Each row was made from one walk, in order. Every step used is in the known rows, and no mark comes twice. Write each row's walk.
Known rows
nunesud -> vobin -> vake -> miginen: [ 14 -21  21   4   0   3   1 -20  24  27  14 -26 -15   3 -24  46   9  28
   3  -1  -3  12  46 -22  -5 -30  -6 -47 -15  -4  10]
kituf -> liri: [  9 -13 -32   7  -7  24 -10  18  56 -52 -48 -34  18  -2  33 -37  42 -21
 -14  15  19   2 -19  -8   9  40 -62   1  14 -15 -18]
vake -> vobin -> salov: [ 36  -8 -21 -11  -6   0  -2 -49   3  -2  -2  -1  -1 -13   3 -15 -11   7
 -11 -54 -12  -9  13 -40 -24 -30   8  -4  -8  10 -26]
molot -> miginen -> vake: [ -7  29 -14   0   3   8  10  48 -13 -54  -2  37 -13  34   8 -30 -37   5
  21  64  48  10 -26  -5  47  41  11   3  -3  -2  -9]
vilusoz -> miginen -> vake: [ -1   5 -27   3   1   4 -16  12 -26 -17  35 -28   0  -1  46 -26 -39  57
  12  16  46  20 -35  17  12  37  35 -10  49 -21  22]
vilusoz -> miginen -> vake -> gerud -> nunesud -> vobin -> nila: [ 14 -10  -9  -9 -14 -15 -14 -13 -33  29  47 -35  -9  -5  28  24 -24  61
  20   8   8   3 -38  14 -53   7  44   4  14 -34  30]
kituf -> liri -> vake: [ -4   0 -16 -29  -5   5 -10  28  31 -49 -27  -2  28 -16  16 -56  37 -37
 -12  25   2  16 -28   9  21  43 -61   7  22 -18 -18]
salov -> vobin -> nunesud -> gerud -> vake: [ 15  32  33  58  24   9   8  24  13  23 -13 -13 -15  -1 -10  18  46 -17
  37 -42  -2 -66 -17 -10  45   5  12  -2   9   6  15]
fova -> vobin: [ 36   7 -18  31  18  40  24 -10  -6 -37 -19 -49  21   9  18 -22  17 -70
 -16  -7  50  41  14  -5  10  -1 -23   1  21  23  14]
kituf -> liri -> vake -> gerud -> nunesud: [  9  -3 -13 -44 -11 -11  -2   1  23 -22 -28 -10  34 -26   4 -32  33 -26
 -23  12 -18   7 -24  11 -28  19 -47  30   1 -32  -5]
liri -> kituf: [-56  34  -3  41 -14   5  -5  -2  22 -26 -16  -1  15  -4  12 -11 -12  11
 -32  57  -2  -3  42  17  14  11 -12  -3  17  17 -28]
liri -> vake -> vobin -> nunesud: [ -3  11  -5 -47  -4 -37 -10 -14  -7   7  -7  49  11 -18 -30 -12 -11  -2
  -2 -17 -34   5  -3   5  34 -17 -11  25  29  41 -14]
gerud -> nunesud: [  2  21   7  23   1  39 -19  -1 -22 -36  -5 -37  -1  -5  28  12  -1   3
 -27  20   8 -17  14   3 -31 -15  23  48  31  12  -1]
liri -> vake -> gerud -> nunesud -> vobin -> fova: [-15   2   8 -37   6 -29 -16 -16 -33   5  15  14  12 -17 -19   9   5 -25
 -16   4 -14  20 -19  36 -38 -25   8  11 -17 -29  13]
miginen -> vake -> vobin -> fova: [ -2 -24 -16   8   3 -20 -28   8 -27  13  11  46  -2   4 -13 -18 -64  -8
   1 -21   8  32 -56  22  18   2  10  -5 -29 -17  19]
fova -> vobin -> vake -> liri -> kituf: [  4   4  29  10  21  15  47 -29  20  35  -7  -9  24  -7  -2 -23  20 -58
 -40 -15  -5  19  40  -7 -20   0 -25 -21   9  46  11]
gerud -> nunesud -> vobin -> vake -> miginen -> molot: [  3 -11  43   6   2  14   3 -13 -14  40   4 -18 -25  -7  -5  70 -12  27
 -16  -4 -31 -10  37 -24 -68 -46  16  14  -8  13   4]
vilusoz -> miginen -> vake -> gerud -> nunesud -> vobin -> salov: [ 30   1  -8 -24  -1 -16  -1 -28 -32  26  49 -47   2 -17  18  13 -36  64
   8 -14  15   7 -27 -14 -71 -10  61  -5  11 -38  34]
molot -> miginen -> vake -> vobin -> nunesud -> gerud: [  8  18  -4 -21   4 -17  17  28   4   6 -19  71 -26  42 -35 -11 -27  30
  38  29  30 -29 -28 -28  45  28   7  11 -13  27 -12]
gerud -> vake -> vobin: [-13 -18 -19   6 -32  -5  18 -10 -35  -2  17  10  18   9 -25 -14 -27   3
  14 -37 -49   2  17  16 -10   1   7  12   3  11 -12]
vilusoz -> miginen: [ -9   7 -37   5   1  20  -9 -14  -4 -33   6 -50  -1   3  63 -17  12  54
  -2  14  53  -2  -8  16   5  32  16 -14  68 -11  -5]
nunesud -> vobin -> vake -> liri: [  7 -37  25  -3   0   2  -5 -13  24  25   6 -11 -19   6 -20   8  33  20
   5 -22  -4  -4  35 -31 -16 -12 -15 -46 -14  23   1]
nunesud -> gerud: [ -2  13  -5  20  11  25 -22  34  22 -25  -5  -7 -24  32   6 -31  53   2
  18  13  61 -26   6  -5  33  36  -4 -16   4  -1  -6]
nila -> vobin -> vake -> gerud -> nunesud: [ 14 -20  33  17  31  62  29 -38 -25  36  42 -36 -15   3   5  14   0 -20
  -8 -30  -7  -4  40 -30  14 -54  32   8 -19  15  -2]
vake -> gerud -> nunesud: [ 13   2 -22  -1 -16   2  -9 -31   2 -12  -6 -36  10 -11  12  18   5   5
 -24  -1  -1  -7  14   6 -49 -24  20  38 -12 -22  14]
liri -> vake -> vobin -> fova: [-27  -5  -6 -31   8 -26 -18 -10 -32  -3   1  58   9  -8 -12 -29 -10 -28
 -12 -15  -9  23 -29  41  20  -3 -13  -5   5  -6 -15]
vake -> vobin -> nunesud: [ 17  -9 -25  -8  -9 -20  -8 -37  30  19 -37  18  -4  -2 -18  21  -6  22
  -3 -35 -23 -18   7 -22  20 -27 -13  22  20  54 -14]
liri -> vake: [-20  27  -6 -21   3  -2 -23  26 -22 -51  17  15  13 -11   9 -43   0 -26
  -4  25   6  28  -2  26  42  15  -6   5  30   1  -7]
gerud -> vake -> miginen -> bireg: [-22  -1 -19 -11 -27 -30   3  24 -51 -24  20   5  31 -13   5  52 -38  14
  28  11 -43  16  27  55   1 -19  41  28   5 -37  -3]
nila -> vobin -> nunesud -> gerud: [  4  10  16  17  39  50   3   7  -9  19  -5 -17 -25  19   1  23  40  -9
  24 -10  28 -43   8 -38  71 -16  20   1   7  61 -17]
miginen -> vake: [  6   9 -12  20  -3   4 -32  45 -18 -32  27   5   2   2   6 -32 -53  -8
   7  18  22  36 -27   7  40  20  18   6  -2 -11  28]

Which walk is each row?
[  5  25 -13 -16  -6  -3  19  22 -20 -27   0  29  -6  24  -2  -7 -41  15
  10  53  28  -1 -24  -6  -3  18  27  28 -25 -18   5] | molot -> miginen -> vake -> gerud -> nunesud
[ 14   0  17  27  -4  33 -17 -10 -27 -20  -4 -49 -13   5  -5  37   5  26
  -8  15  13 -15  31 -19 -50 -31  14  29  12  17   0] | gerud -> nunesud -> vobin
[ 41  22   0  12  40  23  24   4  31  13 -32 -26   7  18 -10   1  46 -69
  -2 -15  38   4  -2 -23  23   0 -20   6  27  55  23] | fova -> vobin -> nunesud -> gerud
[ -3   6  -4 -15   9 -13  14  16 -23  -6  -3  36 -15  32 -14  17 -33   4
  14  45  34   5 -45   3 -18   8  22   3 -45 -29  10] | molot -> miginen -> vake -> gerud -> nunesud -> vobin -> fova
[ 13 -19  -1  -4   9   7  11 -21  57  19  35 -13  -4   3   1 -22   2 -29
 -17 -22 -16  26  21  -6  16 -21  -3 -22 -14 -19  20] | vobin -> vake -> gerud
[  9   7  38  56  19  13  19  -2  14  36  -5 -10 -27 -26  28  35   9  -6
   6 -44  -6 -24  12 -11  24 -15   3 -32 -20 -33   8] | salov -> vobin -> vake -> miginen -> molot
[ 19 -37  19   4   5  -9  -4 -11   9  16  21 -16 -18   1 -21  59 -12  34
  23  -1  -2  23  57 -12   7 -56   3 -22 -17 -18   1] | nunesud -> vobin -> vake -> miginen -> bireg
[-20  -1 -20 -51 -20 -26  -3  31  21 -18 -49  19  25 -32  24  -6  29 -15
 -14  21 -19  12 -29  13  -6  41 -59   2   0 -25 -23] | kituf -> liri -> vake -> miginen -> molot
[  3 -19 -14 -34 -19 -12 -11   7  26 -15 -25  25  19 -18   6 -41  37 -30
  -1   0 -29   2 -35  10   4  33 -69  12   8  -6 -35] | kituf -> liri -> vake -> vobin -> nila
[ -8 -26 -18 -37   2 -16  -7  -1  23 -12 -40  30  26 -15   1 -46  27 -38
 -18  -9 -11  12 -50  21   4  29 -68  -1  -1 -23 -23] | kituf -> liri -> vake -> vobin -> fova
[  3  19 -31 -18  -7 -12  17  29  -2 -35  -4  35  -5  30  -4 -22 -35   8
  19  51  40  13 -27  -4  29  31  13   4 -31 -19   3] | molot -> miginen -> vake -> gerud
[-27 -17   3   4   5  -3   4  16 -15  27  10  37 -10  37 -28 -22  27 -14
  26 -32  -2 -28 -20  25  -3  29   7 -17 -18 -10  -5] | nunesud -> gerud -> vake -> vobin -> fova
[-19  39  47  47  10 -20  15  11  15  51 -33  13  -3 -19 -16  27  53   6
  23 -28 -27 -93  -3  -2  13  15   6  -8   1  23  -2] | salov -> vobin -> nunesud -> gerud -> vake -> liri -> kituf
[ 15 -30  24  24  11  26   0  -7  31   8  28 -28 -27  20 -22   2   7   1
   8 -11   6  22  39 -33  12 -28 -17 -41  -5  13   6] | nunesud -> vobin -> vake
[-43  -1  33  -6   1 -10   8 -12  42  36   4  24   5 -14   5 -20  11   5
 -35   4 -37 -16  38   4  -7  11  -9 -30   8  33 -12] | vobin -> vake -> liri -> kituf
[ 25 -13 -14   3 -20  -1  -8 -38  -5   1  -7 -46   0  -4 -12  40  10  22
 -10  -6   3  -5  27 -10 -64 -39  12  22 -29 -18  13] | vake -> gerud -> nunesud -> vobin
[ -8  -9 -15 -10 -21 -21  20 -11  -8  24   4  21  19   2 -36   9 -24  -2
  12 -44 -76 -10   4   8  -1 -12  10  25  18  40  -5] | gerud -> vake -> vobin -> nunesud
[-46   5 -18 -16 -34 -25  16  29 -34   6   0  15  15 -11  12  42 -24  -1
   8  -4 -61   8   4  33 -25  16  20   2  -8 -12  -4] | gerud -> vake -> miginen -> molot
[-20 -23  37   8  -5  -9   6 -18  30  40   3  -2 -10   2 -30  12  19  29
  -8  -1 -19  -9  54 -24 -25 -13 -21 -47 -16  32 -12] | nunesud -> vobin -> vake -> liri -> kituf
[-17  -3  59  12  -3   9   4 -27  -5  40   3 -16  -8 -10 -18  37   4  38
 -29  12 -35 -35  52 -19 -75 -31  11   9   3  34  -6] | gerud -> nunesud -> vobin -> vake -> liri -> kituf
[ 18  -4 -30   0 -15 -20 -24  19  -5 -11  26   2  11  -4  -8 -20 -47  -5
   9   3  13  40 -26   9  15   6  19   4 -36 -35  39] | miginen -> vake -> gerud
[ -4  11  10  81  37  24 -14   6  -3 -16 -24 -18 -12  -9  44   3  31 -46
   1 -30  43 -22 -49  30  38   4  -4 -32 -10 -52   7] | salov -> vobin -> fova
[ -7   1  -9 -29 -14 -19 -13 -13 -33 -17   5  37   9 -13 -20 -37 -13   2
  -2 -11  -8  17  11  13  23  -4 -14  10  13  13 -21] | liri -> vake -> vobin
[ 11  12   2 -11 -14 -11  12  24 -20  -8  11  30 -22  28 -10  22 -26  11
  30  55  13  -8 -30  -9 -16  10  17  16 -38 -12  -2] | molot -> miginen -> vake -> gerud -> nunesud -> vobin -> nila
[-15  -6  14 -13   7  -6  11   5  35  37   7  16 -17 -11  23  30 -15  -4
 -17 -11 -34  17  20  -3   7 -10   1 -25  -8  -6   2] | vobin -> vake -> miginen -> molot
